Every row comes from one small tree of marks. The marks that hang from a mark follow it in brackets, in alphabetical order. Every link used is in the known rows. Which tree was each row made from?
Known rows
fusel(romep(dilo fizu(gufases(mevu)))): [  1 -12   3  -4  -3  19 -18 -10 -14 -36   3 -10   7  -7  -3  34  17 -13
  10  -9 -13]
nidup(gufases romep): [  3   8 -11 -11 -15  16   5 -22   5   0 -20  -2  -6   9  -5  20  21   8
 -12 -12 -20]
nidup(romep): [  0   9 -10 -13 -12  19   2 -24  -9  -3 -23  -9  -7  11 -10  33  18   9
  -9  -9 -20]
fusel(gufases): [ -4   2  -4 -18 -10  26   6 -24   2  -5 -17 -18  -3 -11 -11  16  17  11
  -3 -10   1]
nidup(gufases(mevu) romep(fizu)): [  1   8 -13  -3 -13  14  -1 -13   9 -11  -7  -3  -6  -4   6  23  29  -6
  -1 -11 -24]
fizu(gufases): [ -5  -2   3 -18 -14  23   3 -24  -9 -15 -15 -13   7   2 -10  21  22   4
  -5  -4  -3]
dilo(gufases(mevu)): [-15   2 -10 -11 -15  20   5 -26   4  -4 -19   4  -1 -12   1   6  12  -3
  -6  -4  -1]
fusel(gufases romep): [  2   2   1 -16   5  21   4 -23   2  -8 -17 -19  -3  -8 -13  17  16   9
  -3 -13  -7]
fusel(gufases(fizu) romep(mevu)): [ -2   0   4  -6   6  26  -4 -15  -2 -14 -21 -16 -15  -4  -3  19  17  15
  -4 -17   0]
nidup(gufases(fizu fusel) romep(dilo mevu)): [  8  -4 -16  10 -16  21 -16  -4  -1 -13 -20   5 -18  13   1  30   5   6
 -27 -26 -19]
fusel(gufases romep(fizu)): [  2   2   2 -13   7  23  -3 -20  -2 -18  -6 -26  -1  -7 -12  18  26  -2
   5 -12 -10]
romep(mevu): [-14  -1  -2 -14 -11  22  -3 -25  -9  -7 -21 -10  -2  10  -5  22  11  12
 -14  -6   6]
gufases(fizu(romep(dilo mevu)) fusel): [  6 -11   0   0 -11  29 -24  -1 -22 -14 -24  -6 -20  10  -1  35  -7  -3
 -23 -12   0]
romep(fizu(gufases(fusel mevu))): [ -3  -3  -3  -4 -14  18  -8  -6   2 -29  -3 -15   4 -11   0  23  23 -16
 -10 -10 -12]
fizu(gufases(mevu)): [ -7  -3   1 -12 -15  18   3 -17   1 -17 -13  -6   4 -11   0  24  20   1
  -1  -5  -3]
fusel(romep(fizu mevu)): [ -9   0   2  -9   4  20 -12 -20 -14 -20 -12 -19  -1  13  -5  23  19  -1
  -6  -8  -7]
fizu(gufases romep): [  4  -5  14 -24 -12  21   1 -17 -18 -10 -18 -12   1   0  -9  25  18   2
  -4   3   0]
fizu(gufases(mevu) romep(dilo)): [  5 -17   8 -14 -16  19 -10  -7 -18 -19 -11  -2  -1 -12  -1  35   4  -3
   2   1   1]
gufases(fizu fusel(romep(dilo)) mevu): [  8  -4 -12  14   2  26 -22  -5  -2 -21 -17  -4 -18  -2   3  38  -3 -17
 -15 -23 -21]

Which tree is each row?
[  2 -10  -6  -5 -20  18 -12  -7 -16 -32   0  -4   3  -6  -2  42  22  -1
  10  -8 -19] => nidup(romep(dilo fizu(gufases(mevu))))
[ -7 -14   4 -18 -18  22 -12 -18 -28  -6 -21   7  -3   6  -7  14  -4   7
 -10   2  13] => fizu(romep(dilo(gufases) mevu))
[-11 -10  -1  -7  -4  21 -19 -23 -23 -24  -7  -2   5  10  -8  13   9  -3
  -3  -8  -1] => fusel(romep(dilo(gufases) fizu mevu))
[ -4  -1   2  -7 -11  25  -8 -10 -13  -5 -30   1 -18   5   1   9   4  -1
 -26  -7   2] => dilo(gufases(fizu(romep(mevu)) fusel))
[  2   3   1  -6  -8  28  -7 -10  -9  -5 -24  -4 -22  -8  10  32  11  -9
  -1  -3  -6] => gufases(fizu(romep) mevu)
[  0  -4 -21   4 -19  16 -14  -7  -7 -21  -8   7  -4  -5  -3  24   9 -12
 -12 -15 -23] => nidup(romep(dilo(gufases(fusel mevu)) fizu))
[ 12  12 -17   4 -12  22  -2 -10  10  -4 -24  -2 -19  10   0  23  18  -3
 -25 -23 -29] => nidup(gufases(fizu fusel) romep)
[-11  -8 -12  -6 -20  23  -7 -22  -7 -11 -14   8   0 -10  -1  15   1  -5
  -2  -6   0] => romep(dilo(gufases(mevu)))
[ -2 -15   5 -15 -12  23 -16 -14 -27 -10 -20  -5  -6   9  -6  33  -4   8
 -11  -1   9] => fizu(romep(dilo mevu))
[  0 -11  -4   2   1  19 -27  -8 -17 -27  -8 -15  -1  14  -9  30   2  -9
 -19 -18 -10] => gufases(fusel(romep(dilo fizu mevu)))
[ -1 -21  15 -19 -16  20 -12  -9 -29 -19 -15  -5   2   4  -8  30   3  11
  -6   1  12] => fizu(gufases romep(dilo mevu))
[ 11  -9  -7   6 -12  28 -22   2 -11 -13 -20  -2 -23  -6   6  41  -6 -16
 -15 -12 -10] => gufases(fizu(romep(dilo)) fusel mevu)
[ -1  -4  -3  -6 -14  16   0  -9   7 -18 -14  -7   1 -11  -1  22  13  -7
 -18 -12  -9] => fizu(gufases(fusel mevu))
[ -9  -8 -12   4 -18  31 -18 -13 -13 -16 -22   5 -11   8  -3  14  -2  -1
 -24 -18   1] => romep(dilo(gufases(fizu fusel)) mevu)
[  9 -10  -2   3 -12  26 -20   0  -7 -11 -21   2 -20   8   5  23  -3  -4
 -26 -15   0] => nidup(gufases(fizu(romep(dilo mevu)) fusel))
[  4 -15   6 -10 -11  32 -14  -6 -20 -14 -20  -8 -20  -8  -2  30   3  15
  -1  -9  12] => fusel(gufases(fizu(romep(dilo mevu))))
[  9  -3 -10   8   3  30 -23 -11 -10 -18 -19 -10 -15  11  -7  35  -1 -14
 -18 -22 -21] => gufases(fizu fusel(romep(dilo)))
[ 10 -10   1  -5 -11  32 -12  -3  -9 -15 -16  -5 -22 -25   5  34   4   0
   7  -9   2] => fusel(gufases(fizu(romep(dilo)) mevu))
[  2  -8  -6   9   3  26 -25  -7 -12 -22 -21  -7 -15  14  -4  33  -5  -3
 -24 -22 -12] => gufases(fizu fusel(romep(dilo mevu)))
[ -7   3  -5 -10 -12  18  -7 -17 -18 -15 -15 -12  -5  14  -5  32  25  10
  -6  -7 -13] => nidup(romep(fizu mevu))
